What can hang from each mark
S: J W
E: F W X
J: G S
G: F J W
W: E S
F: E G
X: J W

Known rows, with every way that one mark hangs from another
G(F(E) J): [-3.24  3.05 -4.21  0.45  4.03 -1.65  2.68  0.73 -1.77  0.62 -0.80  1.59
  1.18 -2.06  4.01  1.53  1.62  1.83 -1.92 -0.44 -0.38  1.44 -0.53  0.62
  2.90]
S(W): [-1.45 -1.62 -1.14  0.94  2.99 -0.60  1.95  0.38 -0.31  0.21 -0.51  2.38
  1.92 -0.52  0.62  0.14  3.99  1.10  0.33 -0.24 -0.50  0.91  0.92 -0.85
  2.57]
E(F(G) W(S)): [ 0.06 -3.58 -2.25  0.25  3.04 -0.56  2.18  2.78 -0.69 -0.44 -0.34  1.10
  4.60 -2.58  0.29  0.94  2.27  0.33 -0.47  2.44  0.15 -0.37  2.85 -1.50
  0.18]
W(E(F) S(J)): [-0.55 -3.46 -3.57  1.86  3.86 -1.51  1.36  1.68  1.20 -0.35 -1.57  2.54
  3.35 -2.42  4.89  3.23  0.66 -0.88 -1.56  1.94 -0.30  0.24  3.75 -1.49
  2.53]
J(G S(W(E))): [-2.41 -2.02 -2.20  3.33  5.28 -0.04  2.39  0.03 -0.67 -0.60 -1.86  0.85
  2.02 -1.25 -0.19 -0.67  1.43 -0.55 -0.40  0.04 -0.91  1.23  0.99 -0.97
  4.00]
J(G(F) S(W)): [-2.27  0.37 -4.77  3.75  5.60  0.04  3.57  0.46 -1.87  0.09 -1.89  0.68
  0.54 -0.45 -1.73 -0.84  2.20 -0.27 -0.18 -0.11 -1.24  1.58 -0.21 -0.33
  2.52]
E(W X): [-0.18 -2.62 -2.49  0.10  3.53 -0.08  1.73  1.68 -2.19 -0.77  0.40  0.10
  4.77 -0.98  1.49  0.39  4.43 -0.04 -1.94  1.68 -1.56  0.97  1.33  0.22
 -0.15]
S(J(G(F)) W(E(X))): [-0.71 -2.46 -4.45  3.09  5.36  0.56  2.55  1.66  0.12 -1.57 -1.18  1.47
  2.70  0.94  3.28 -0.24  3.63 -0.74 -1.14  0.20 -2.38  1.96  1.60  0.38
  1.55]
J(G(F W(E(X))) S): [-2.56  0.84 -6.79  4.04  6.29 -0.89  3.73  0.33 -2.81 -0.92 -2.75  1.18
  1.38 -1.78  1.41 -2.49  2.38 -1.20 -2.46  1.96 -2.27  2.03  0.11 -0.15
  2.51]
E(X(J(G(F)) W(S))): [ 1.03 -1.11 -4.20  0.91  6.11  0.72  3.24  1.38 -2.77 -0.50 -2.14  2.74
  0.89 -1.06  0.08  1.57  1.18  0.12 -1.81  0.20 -0.17  1.18  0.30 -0.45
  2.76]
X(J W): [ 0.36 -1.35 -1.56  0.33  3.66 -0.96  3.25 -0.15 -1.73  0.55 -0.98  3.96
 -0.69 -0.42  1.43 -0.60  1.69  0.66 -1.71 -1.41  0.79  0.21  1.51 -2.15
  4.74]
W(E S): [-1.13 -2.76 -2.31  0.81  3.98 -2.06  1.63  0.55  0.46 -0.35 -1.88  2.69
  2.33 -3.07  2.85  3.52  0.35  0.83 -0.88  1.40  0.29  0.73  1.32 -0.29
  3.76]
F(E G(J)): [-3.21  0.37  0.12 -0.54  3.56 -1.32  3.05  1.11 -1.07  0.10 -0.68  2.26
  2.10 -2.47  3.03 -0.73  1.72  2.04 -1.67  0.25 -0.63  1.16  0.69 -0.11
  3.01]
S(J(G) W(E)): [-1.84 -3.33 -1.63  2.80  4.67  0.56  1.77  1.04  1.30 -0.96 -0.93  1.72
  1.84  1.08  2.92 -0.38  2.72 -0.23 -0.90 -0.34 -1.20  0.81  2.19 -0.32
  2.87]
F(E(W X) G): [-0.88 -2.14 -0.24 -0.72  3.85 -0.39  2.84  2.36 -1.61 -0.83  0.34  1.19
  5.14 -2.95  1.30 -2.18  3.74  0.75 -1.89  1.48 -1.89  1.42  1.21  0.56
  0.83]
G(F(E)): [-2.14  1.35 -4.30  0.82  4.18 -1.73  3.13  0.57 -1.46  0.36 -0.88  2.51
  0.95 -2.28  2.00  0.16  1.94  1.46 -1.72  0.11 -0.44  1.65 -0.26  0.23
  2.89]
W(E S(J)): [-1.02 -3.02 -2.57  1.58  4.14 -1.85  1.89  1.26  1.49  0.01 -1.83  2.90
  2.07 -1.92  4.64  3.18  0.70 -0.37 -1.50  1.42 -0.78  0.52  2.50 -0.04
  3.01]
W(E(X) S(J(G))): [-0.80 -3.84 -2.94  1.80  5.86  0.19  1.44  1.92  0.26 -1.33 -2.09  1.61
  3.35 -1.39  3.62  3.08  1.02 -0.98 -2.29  2.27 -1.52  1.27  2.04  0.59
  1.68]
G(F(E(W)) J): [-2.67  2.55 -4.01  0.20  3.72 -1.28  2.33  1.38 -1.89  0.47  0.20  0.04
  2.59 -1.96  3.78  1.37  2.30  1.62 -1.93 -0.45 -0.45  0.80 -0.37  1.17
  1.90]
X(J(S)): [-1.15 -1.12 -1.99  2.39  4.25 -2.06  4.18  0.19 -2.74  1.26 -1.68  2.88
  0.56 -1.67  1.25  0.20  0.69 -0.77 -1.57 -0.83 -0.33  1.01  2.03 -0.66
  3.39]
S(J): [-1.66 -1.74 -2.47  1.53  3.75 -0.91  2.52  0.90  0.00  0.47 -0.70  2.36
  0.69  0.63  3.46  0.21  3.03 -0.24 -2.03  0.81 -1.41  0.70  2.30 -0.57
  1.47]
G(F): [-1.45  0.16 -5.33  1.35  3.85 -1.70  3.28  0.43 -1.56  0.24 -0.98  2.49
  0.20 -0.45  1.46  0.64  2.49  1.05 -1.29  0.57 -0.57  1.40  0.08 -0.34
  2.04]
F(E G(W)): [-2.99  0.57 -0.54  0.26  3.78 -1.73  3.57  0.98 -1.10  0.05 -1.23  3.76
  1.31 -2.95  1.78 -4.26  3.32  1.54 -1.54  1.12 -1.00  1.11  0.76 -0.31
  2.90]
F(G): [-1.39 -2.57 -1.23  0.53  3.29 -1.51  3.67  0.75 -0.83 -0.25 -0.83  3.20
  0.92 -0.59  0.63 -1.50  2.61  1.24 -1.02  1.26 -0.72  1.09  1.40 -1.15
  2.02]
G(F(E(X)) J(S) W): [-3.77  5.32 -5.56  2.13  5.17 -1.71  3.74  0.74 -3.49  0.81 -2.03  1.27
  2.27 -3.59  4.16 -1.56  3.58 -0.11 -2.39  0.91 -2.78  2.06 -0.47  0.83
  2.19]

Rows
[-2.35 -1.51 -3.84  1.87  5.20 -0.17  1.11  0.89 -0.96 -1.06 -2.29  1.80
  2.16 -2.29  1.67  0.49  1.16  0.38 -1.65  2.31  0.56  0.15  1.46 -1.34
  2.82]
J(G(W(E(F) S)))
[-0.70 -3.14 -3.37  0.95  3.62 -1.68  1.22  1.05  0.19 -0.54 -1.69  2.51
  3.65 -3.57  3.16  3.57  0.24  0.25 -1.10  2.04  0.79  0.47  2.53 -1.78
  3.29]
W(E(F) S)
[-1.64 -0.73 -0.82 -0.44  4.03 -0.72  1.15  1.70 -0.70  0.45 -0.27  0.77
  3.75 -3.97  1.28  2.08  1.43  1.17 -1.33  0.90  0.21  0.20  0.46  1.06
  2.24]
F(E(W(S)))
[ 0.65 -2.34 -3.98  1.25  5.81  0.68  2.66  2.85 -3.20 -0.59 -1.15  0.32
  3.68 -1.47  0.33  3.00  1.57 -0.38 -1.66  0.56 -0.28  0.92  0.81  1.87
 -0.04]
E(W(S) X(J(G(F))))
[-2.28  2.77 -5.19  1.08  4.70 -1.41  3.15  0.82 -2.57 -0.04 -1.33  2.84
  1.83 -2.97  2.97 -2.30  4.44  0.86 -2.26  1.34 -2.00  2.12 -0.33  0.60
  1.77]
G(F(E(X)) W)
[ 0.78 -1.92 -3.86 -0.19  3.46  0.38  1.72  0.74 -1.96 -1.00 -0.47  2.19
  3.29 -1.35  1.59 -0.51  4.09 -0.22 -2.16  2.10 -0.83  1.11  2.17 -3.73
  2.20]
E(F X(W))
[-1.70 -1.71  0.04 -0.37  3.35 -1.04  2.94  1.84 -0.89 -0.31  0.27  1.52
  3.31 -2.60  0.90 -2.23  2.70  1.35 -1.52  0.69 -0.56  0.63  1.08  0.22
  1.93]
F(E(W) G)
[ 0.25 -2.95 -2.45  0.65  4.33  0.13  1.55  2.89 -0.75 -0.23 -0.47  0.12
  4.90 -1.45  2.63  2.66  3.71 -1.03 -1.77  2.40 -2.08  0.52  2.19  1.05
 -0.89]
E(W(S(J)) X)
[-2.85 -0.57 -4.08  3.25  6.01 -0.47  2.80  0.10 -2.47 -1.01 -2.49  1.00
  2.10 -1.97  1.37 -2.53  2.41 -1.27 -2.50  2.20 -2.00  1.61  0.85 -0.58
  2.85]
J(G(W(E(X))) S)
[-1.11 -0.47 -0.13  0.06  4.88 -1.38  3.97  2.21 -2.22  0.03 -2.12  4.32
  3.05 -4.54  2.19 -1.76  2.51  0.65 -1.66  0.93 -1.40  1.47  1.45  0.96
  2.04]
F(E(X(J)) G(W(S)))
[-0.68 -3.32 -2.36  2.33  2.95 -0.72  1.70  1.24  1.37 -0.49 -0.39  2.57
  3.44 -0.30  4.58 -0.08  3.65 -0.68 -0.55  0.10 -1.23  0.62  3.87 -1.92
  2.57]
S(J W(E(F)))
[-3.58  0.77 -3.59  3.16  5.69 -0.26  2.95 -0.12 -2.62  0.21 -2.38  1.03
  0.03 -1.14 -0.41 -2.62  2.33 -0.60 -1.97  1.50 -1.08  0.72  0.36 -0.84
  2.53]
J(G(W) S)
[-0.77 -1.85 -3.30  0.76  3.42 -0.62  3.19  1.75 -2.41 -1.15 -1.13  2.92
  3.96 -1.82  1.92 -3.20  5.14 -0.19 -1.73  3.14 -1.91  1.38  2.78 -2.30
  0.07]
E(F(G(W)) X)
[-0.33 -3.42 -2.46  0.54  2.56 -0.58  2.52  2.14 -1.36 -0.73  0.53  0.98
  4.15 -1.15  0.72 -1.51  3.37  0.33 -1.16  1.89 -0.24 -0.02  3.04 -2.09
  0.27]
E(F(G) W)
[-0.40 -1.46 -0.60 -0.31  4.24 -0.45  2.22  1.92 -2.67 -0.09  0.23  1.24
  4.63 -3.08  2.61  0.05  2.81  0.20 -2.45 -0.34 -0.71  1.13  1.40  1.25
  1.49]
F(E(W X(J)))
[-1.73 -1.38 -2.34  0.44  2.69 -1.01  2.80  1.31 -1.46 -0.29 -0.62  1.99
  2.83 -0.94  2.66 -0.13  2.41  0.89 -1.31  1.35 -0.20  0.65  2.66 -2.55
  1.50]
E(F(G(J)))
[ 0.80 -3.45 -3.62  0.77  3.93  0.46  1.07  3.43 -0.97 -0.54 -0.18 -0.07
  6.25 -2.06  2.98  2.63  3.68 -1.54 -1.89  3.01 -1.55  0.24  3.58 -0.59
 -1.34]
E(F W(S(J)) X)
[ 0.03 -3.23 -3.12  1.21  4.83  0.88  2.15  1.57 -3.75 -1.09 -1.02  1.69
  3.62 -0.79  1.35  0.59  1.90 -0.71 -2.57  0.90 -0.03  1.25  2.78 -1.43
  0.88]
E(F X(J(G)))
[-3.38  3.73 -3.87  2.10  4.34 -1.50  3.40  0.62 -1.74  1.27 -1.30  0.93
  1.99 -2.81  2.61  0.50  2.17  0.67 -0.51 -1.10 -1.49  1.75 -0.43  0.52
  3.52]
G(F(E) J(S(W)))
[-2.96 -0.56 -3.02  2.49  5.15  0.31  2.27  0.93 -0.82 -0.05 -1.49  1.72
 -0.25  1.28  2.31 -2.04  3.47 -0.30 -2.61  1.39 -1.29  0.40  1.67 -0.24
  1.30]
S(J(G(W)))
[ 0.12 -2.80 -4.31  1.84  5.96 -0.91  2.85  1.68 -1.81 -1.09 -2.51  2.52
  2.70 -2.43  2.46  3.61 -0.25 -0.08 -1.67  0.63 -0.12  1.67  1.03  1.06
  2.67]
W(E(X(J(G(F)))) S)
[-2.57  0.14 -0.57  0.80  4.49 -1.57  3.49  2.05  0.19  0.59 -1.94  3.90
  1.31 -3.26  2.77 -2.24  2.69  0.70 -1.53  1.67 -1.63  0.63  1.55  0.52
  2.17]
F(E G(W(S(J))))
[-2.83  0.68 -3.39  1.89  3.30 -1.63  3.69  0.98 -2.23  0.36 -1.57  2.04
  2.33 -2.05  2.51 -2.69  3.19 -0.20 -1.39  1.92 -1.31  0.51  2.70 -2.57
  1.67]
E(F(G(J(S) W)))
[-3.20  0.71 -3.89  1.24  2.96 -1.84  1.57  0.13 -1.29 -0.38 -1.24  1.99
  2.75 -1.84  5.95 -0.27  3.01  0.64 -2.04  1.20 -0.18  0.33  2.22 -1.94
  3.12]
G(J W(E(F)))
[-0.21 -2.00 -3.55  1.52  4.20 -1.70  2.07  1.44 -1.85 -0.66 -2.34  3.49
  4.03 -3.92  4.30  1.00  2.31 -0.65 -1.71  1.76 -0.42  0.79  2.96 -0.99
  2.37]
G(W(E(F X(J)) S))
[-2.49  2.82 -4.94  1.92  5.03 -1.69  3.10  1.73 -0.46  1.02 -2.23  3.28
  0.44 -2.95  3.64 -0.16  2.67  0.45 -1.70  1.18 -1.46  0.92  0.43  1.24
  2.10]
G(F(E) W(S(J)))
[-1.72 -0.28 -0.94  0.45  4.94 -0.90  3.35  2.56 -0.52 -0.09 -1.87  3.50
  3.17 -3.56  3.12 -2.19  3.73  0.09 -1.93  2.47 -2.72  1.46  1.64  0.87
  1.06]
F(E(X) G(W(S(J))))
[-1.91  3.03 -5.07  2.48  5.26 -2.06  4.55  0.93 -3.78  0.71 -2.14  3.17
  1.55 -3.77  2.72 -2.69  3.14 -0.57 -2.27  0.11 -2.13  2.06  0.41  0.88
  2.47]
G(F(E(X(J(S)))) W)
[-2.02  1.36 -3.60  2.02  6.19 -0.73  3.33  1.33 -2.76  0.47 -2.45  3.15
 -0.14 -2.45  1.14  0.17  0.37  0.91 -1.81 -0.61  0.73  0.81 -0.02  1.35
  2.92]
X(J(G(F(E) W(S))))
[-0.48 -1.95 -2.49  2.62  5.57 -0.75  3.52 -0.47 -1.93 -0.26 -2.14  2.73
 -0.41 -1.18  0.84 -1.36 -0.55 -0.92 -2.33 -1.23  0.49  0.45  1.54 -2.14
  6.26]
X(J(G S) W(E))
[-2.21  1.13 -4.09  2.92  6.28  0.69  3.18  1.03 -2.40 -0.26 -1.68  0.43
  2.66 -2.31 -0.93 -1.25  2.37 -0.40 -0.92  0.16 -2.08  2.44 -0.59  0.46
  2.40]
J(G(F(E(X))) S(W))
[-1.93  1.91 -5.86  1.85  4.36 -1.99  3.12  0.85 -1.37  0.64 -2.39  3.16
  0.05 -2.25  1.57  0.56  2.79  1.01 -0.62  1.71 -0.70  0.83 -0.25  0.27
  1.85]
G(F W(S))
